Each row was made from one path, in order. Every step used is in the known rows, and no mark comes twice. Write each row's path.
In the rows, zero is written as 100.
Known rows:
s -> q -> j: |  95 |  93 |  98 |  82 |  82 | 124 | 102 | 117 | 121 | 104 | 127 |  74 | 129 | 102 |  94 | 120 |  94 | 149 |  97 |  84 |  73 |  89 |  83 |
c -> w: |  94 | 108 | 100 |  99 |  89 | 106 | 102 |  88 | 127 | 128 |  97 |  90 | 101 |  90 |  97 |  94 | 111 |  96 |  98 | 117 |  95 | 112 | 111 |
j -> q -> d: |  85 | 106 |  88 |  85 | 100 | 118 | 102 |  98 | 104 |  95 |  88 |  92 | 101 | 117 | 102 | 123 |  75 | 145 |  92 | 120 |  71 | 112 |  93 |
k -> p: |  91 | 110 | 106 |  96 | 108 |  94 |  92 | 101 | 115 |  85 | 113 |  98 | 101 | 106 | 106 | 107 | 102 |  94 |  98 | 120 |  96 |  99 | 116 |
w -> u -> y -> d: |  83 | 136 |  70 |  86 | 101 | 112 |  64 | 105 |  89 | 122 |  87 | 127 |  82 | 131 |  96 |  87 | 115 | 105 |  54 | 115 | 102 | 119 |  72 |
d -> y: | 110 | 107 |  94 |  72 | 126 |  80 | 103 |  99 |  97 | 107 | 102 | 110 | 105 | 106 | 117 |  89 | 106 |  86 |  78 |  79 | 110 | 102 |  96 |
p -> w -> u -> y: |  96 | 121 |  91 |  83 |  94 | 110 | 100 | 144 | 102 | 118 |  72 | 125 |  66 | 125 |  99 | 122 |  93 | 105 |  57 | 125 | 129 | 106 | 108 |
d -> w -> u: |  70 | 124 | 127 |  76 | 114 |  87 | 106 |  95 | 102 | 126 |  68 | 118 |  97 | 119 |  82 | 106 |  89 |  88 |  92 | 125 | 111 | 115 |  88 |
y -> d: | 100 | 118 |  86 | 107 | 106 |  97 |  74 |  99 |  94 | 114 |  96 | 108 |  96 | 115 | 107 |  75 | 130 |  99 |  92 |  96 |  92 | 111 |  87 |
c -> w -> u -> y -> d: |  76 | 146 |  71 |  88 |  91 | 118 |  66 |  94 | 116 | 150 |  85 | 118 |  84 | 122 |  91 |  80 | 125 | 100 |  51 | 130 |  96 | 132 |  84 |
p -> w -> u -> y -> d: |  96 | 138 |  74 |  91 |  96 | 108 |  76 | 142 |  96 | 132 |  70 | 134 |  62 | 140 | 108 |  97 | 125 | 102 |  49 | 121 | 120 | 117 |  94 |
j -> q: | 102 | 107 | 108 |  83 | 109 | 119 |  93 |  98 | 111 | 104 |  98 |  91 |  96 | 104 |  99 | 116 |  79 | 131 |  98 | 105 |  95 |  99 |  83 |
q -> d -> w: |  70 | 107 | 102 |  95 | 109 |  79 | 111 |  83 |  96 | 115 |  85 | 110 | 108 | 124 |  99 | 104 |  94 | 109 | 102 | 125 |  82 | 117 | 114 |
q -> d: |  81 |  99 |  83 | 105 |  91 |  98 | 107 | 101 |  94 |  90 |  92 |  99 | 104 | 113 | 103 | 107 |  96 | 115 |  95 | 115 |  76 | 111 | 110 |
w -> u: |  84 | 116 | 110 |  84 |  98 | 108 | 102 | 113 | 100 | 101 |  76 | 106 |  94 | 106 |  86 | 109 |  91 |  92 |  87 | 115 | 106 | 110 |  87 |
y -> d -> k -> s -> q -> j: | 107 | 122 |  56 |  82 |  82 | 146 |  75 | 136 | 121 | 102 | 153 |  74 | 100 | 112 | 114 | 117 | 108 | 186 |  88 |  56 |  46 | 109 |  40 |
c -> w -> u -> y: |  77 | 129 |  87 |  80 |  85 | 124 |  92 |  94 | 122 | 136 |  87 | 109 |  86 | 107 |  83 | 106 |  94 | 100 |  62 | 135 | 105 | 120 |  97 |
q -> d -> w -> u: |  52 | 123 | 109 |  81 | 107 |  85 | 114 |  94 |  96 | 116 |  60 | 118 | 103 | 129 |  86 | 112 |  84 | 101 |  88 | 141 |  88 | 126 | 100 |
w -> u -> y: |  82 | 121 |  86 |  80 |  96 | 117 |  90 | 103 |  94 | 108 |  89 | 118 |  85 | 117 |  87 | 111 |  85 | 106 |  63 | 120 | 112 | 107 |  84 |
j -> q -> d -> y -> u: |  94 | 121 |  81 |  39 | 122 | 108 | 123 |  73 | 100 | 104 |  86 | 104 | 117 | 120 | 102 | 110 |  94 | 113 |  56 | 122 |  81 | 112 | 103 |
k -> s -> q -> j: |  98 | 106 |  83 |  64 |  90 | 135 |  99 | 123 | 125 |  99 | 137 |  75 | 116 |  92 |  92 | 137 |  76 | 182 |  97 |  91 |  67 |  89 |  73 |
j -> q -> d -> w -> u -> y: |  53 | 131 |  94 |  61 | 114 | 114 |  94 |  85 | 102 | 126 |  69 | 121 |  89 | 147 |  85 | 131 |  57 | 146 |  61 | 150 |  88 | 124 |  81 |
u -> y -> d -> k -> j -> q: | 107 | 119 |  57 |  96 |  97 | 171 |  70 |  74 | 115 | 122 | 124 |  99 |  93 | 127 | 113 |  99 |  99 | 155 |  67 |  84 |  72 | 111 |  35 |
q -> d -> k -> p: |  83 | 110 |  76 | 113 |  90 | 108 | 101 | 114 | 111 |  65 | 125 |  90 |  92 | 124 | 122 | 119 |  99 | 115 |  94 | 107 |  60 | 119 | 107 |
s -> q -> d -> k: |  78 |  94 |  63 |  99 |  75 | 130 | 109 | 123 | 111 |  66 | 116 |  80 | 100 | 115 | 125 | 132 |  88 | 148 | 102 |  84 |  44 | 125 |  85 |
c -> w -> u -> y -> d -> k: |  86 | 144 |  59 | 100 |  79 | 134 |  68 | 105 | 118 | 140 | 103 | 108 |  71 | 125 | 105 |  88 | 128 | 105 |  54 | 102 |  86 | 141 |  62 |
p -> w -> u -> y -> d -> k: | 105 | 138 |  65 | 102 |  88 | 120 |  77 | 155 |  98 | 121 |  90 | 122 |  49 | 143 | 122 | 104 | 127 | 107 |  51 |  94 | 109 | 125 |  76 |

Which path is each row?
| 110 | 116 |  91 |  51 | 122 |  90 | 122 |  76 |  94 | 109 |  97 | 111 | 115 | 103 | 100 |  87 | 119 |  66 |  64 | 101 | 110 | 101 | 110 |  d -> y -> u
| 110 | 115 |  80 | 100 |  98 | 161 |  81 |  81 | 120 | 115 | 108 |  87 | 101 | 118 | 111 |  96 | 106 | 141 |  91 |  78 |  66 | 114 |  36 |  y -> d -> k -> j -> q
|  39 | 120 |  79 |  60 |  98 | 111 | 102 |  97 | 106 | 110 |  77 | 121 | 103 | 138 |  93 | 134 |  68 | 143 |  67 | 143 |  74 | 130 |  93 |  s -> q -> d -> w -> u -> y
|  73 | 141 | 112 |  82 | 119 |  83 |  78 |  95 |  97 | 139 |  64 | 126 |  94 | 134 |  89 |  82 | 121 |  86 |  83 | 120 | 104 | 126 |  76 |  y -> d -> w -> u
|  51 | 125 |  87 |  77 | 105 |  93 | 102 |  86 |  90 | 124 |  73 | 131 |  93 | 141 |  86 | 116 |  78 | 115 |  65 | 146 |  93 | 125 |  99 |  q -> d -> w -> u -> y
|  98 | 105 |  65 |  76 |  89 | 143 |  98 | 130 | 121 |  71 | 134 |  80 |  85 |  91 | 120 | 141 |  76 | 166 | 106 |  75 |  62 | 114 |  62 |  d -> k -> s -> q
|  86 | 127 |  79 |  96 | 121 |  84 |  66 |  73 |  91 | 146 | 102 | 132 |  93 | 136 | 106 |  75 | 121 | 106 |  72 | 109 | 104 | 115 |  88 |  u -> y -> d -> w
|  97 | 129 | 108 |  95 |  92 | 111 | 108 | 163 | 125 |  87 |  93 | 102 |  61 | 125 | 117 | 133 | 104 |  93 |  83 | 112 | 109 | 111 | 106 |  d -> k -> p -> w -> u
| 112 | 131 |  60 | 117 |  98 | 109 |  66 | 142 | 112 | 106 | 128 | 116 |  57 | 144 | 141 | 102 | 138 | 109 |  63 |  97 | 100 | 113 | 106 |  u -> y -> d -> k -> p -> w
|  93 | 105 |  77 | 100 |  91 | 132 | 103 | 111 | 106 |  85 | 107 |  80 |  88 | 123 | 114 | 130 |  76 | 151 |  95 |  92 |  59 | 120 |  72 |  j -> q -> d -> k
|  95 | 110 |  83 | 116 |  86 | 102 | 111 | 151 | 116 |  77 | 110 |  97 |  71 | 132 | 134 | 132 | 110 | 112 |  89 | 113 |  76 | 115 | 130 |  q -> d -> k -> p -> w
|  98 | 146 |  93 | 102 |  97 | 107 |  81 | 163 | 119 |  98 |  89 | 111 |  59 | 140 | 124 | 109 | 137 |  89 |  72 | 108 |  99 | 123 |  92 |  y -> d -> k -> p -> w -> u
|  83 | 146 |  64 |  97 |  98 | 121 |  59 | 118 | 104 |  97 | 118 | 116 |  69 | 143 | 116 |  99 | 119 | 104 |  55 | 105 |  88 | 126 |  68 |  w -> u -> y -> d -> k -> p
| 109 |  99 |  95 |  93 |  93 | 164 | 107 |  82 | 127 | 104 | 112 |  79 | 104 | 102 | 104 | 123 |  76 | 142 | 100 |  83 |  76 | 103 |  49 |  d -> k -> j -> q
|  81 | 126 |  91 |  99 |  84 | 109 | 114 | 162 | 117 |  77 |  85 | 104 |  65 | 137 | 120 | 141 | 101 | 104 |  75 | 127 |  83 | 124 | 117 |  q -> d -> k -> p -> w -> u
|  80 | 102 |  90 |  83 |  95 | 149 | 115 |  68 | 118 | 103 |  84 |  89 | 121 | 109 |  94 | 122 |  70 | 153 |  92 | 128 |  62 | 104 |  81 |  k -> j -> q -> d
|  97 | 133 |  85 |  93 |  90 | 119 |  95 | 156 | 116 |  94 | 108 | 116 |  52 | 135 | 119 | 137 |  96 | 104 |  58 | 117 | 114 | 110 | 103 |  d -> k -> p -> w -> u -> y
|  69 | 125 | 104 |  72 | 113 |  94 |  94 |  86 |  96 | 133 |  83 | 131 |  90 | 129 |  84 | 109 |  82 | 100 |  69 | 129 | 117 | 113 |  90 |  d -> w -> u -> y
|  97 | 119 |  88 | 100 |  95 | 120 | 106 | 148 | 129 |  80 | 107 |  87 |  68 | 135 | 132 | 148 |  90 | 145 |  89 | 116 |  74 | 114 | 110 |  j -> q -> d -> k -> p -> w
|  94 | 110 |  57 |  96 |  88 | 123 | 106 | 118 | 101 |  73 | 124 |  90 |  80 | 107 | 117 | 128 |  81 | 153 |  96 |  94 |  55 | 122 |  80 |  q -> d -> k -> s
|  97 | 125 |  27 |  79 |  94 | 150 |  60 | 123 | 109 |  90 | 145 | 100 |  74 | 115 | 129 | 116 |  99 | 176 |  73 |  75 |  58 | 124 |  50 |  u -> y -> d -> k -> s -> q
|  70 | 108 |  60 |  66 |  92 | 127 | 104 | 116 | 114 |  71 | 106 |  88 | 102 |  98 | 111 | 140 |  70 | 175 |  98 | 119 |  47 | 116 |  92 |  k -> s -> q -> d
| 105 | 104 |  71 |  76 |  78 | 149 |  99 | 136 | 128 |  88 | 157 |  65 | 102 |  97 | 106 | 143 |  78 | 186 |  99 |  62 |  55 |  99 |  52 |  d -> k -> s -> q -> j
|  76 |  87 |  61 |  96 |  70 | 161 | 121 |  95 | 126 |  75 | 112 |  76 | 122 | 109 | 114 | 132 |  86 | 156 | 101 |  93 |  36 | 118 |  71 |  s -> q -> d -> k -> j
|  82 | 115 |  54 |  39 | 118 | 108 | 108 | 116 | 111 |  75 | 113 | 100 | 109 | 104 | 128 | 126 |  78 | 161 |  76 |  99 |  53 | 119 |  88 |  k -> s -> q -> d -> y
|  99 | 122 |  49 |  84 |  95 | 140 |  72 | 129 | 117 |  83 | 131 |  88 |  84 | 105 | 128 | 113 | 108 | 163 |  97 |  71 |  53 | 125 |  49 |  y -> d -> k -> s -> q
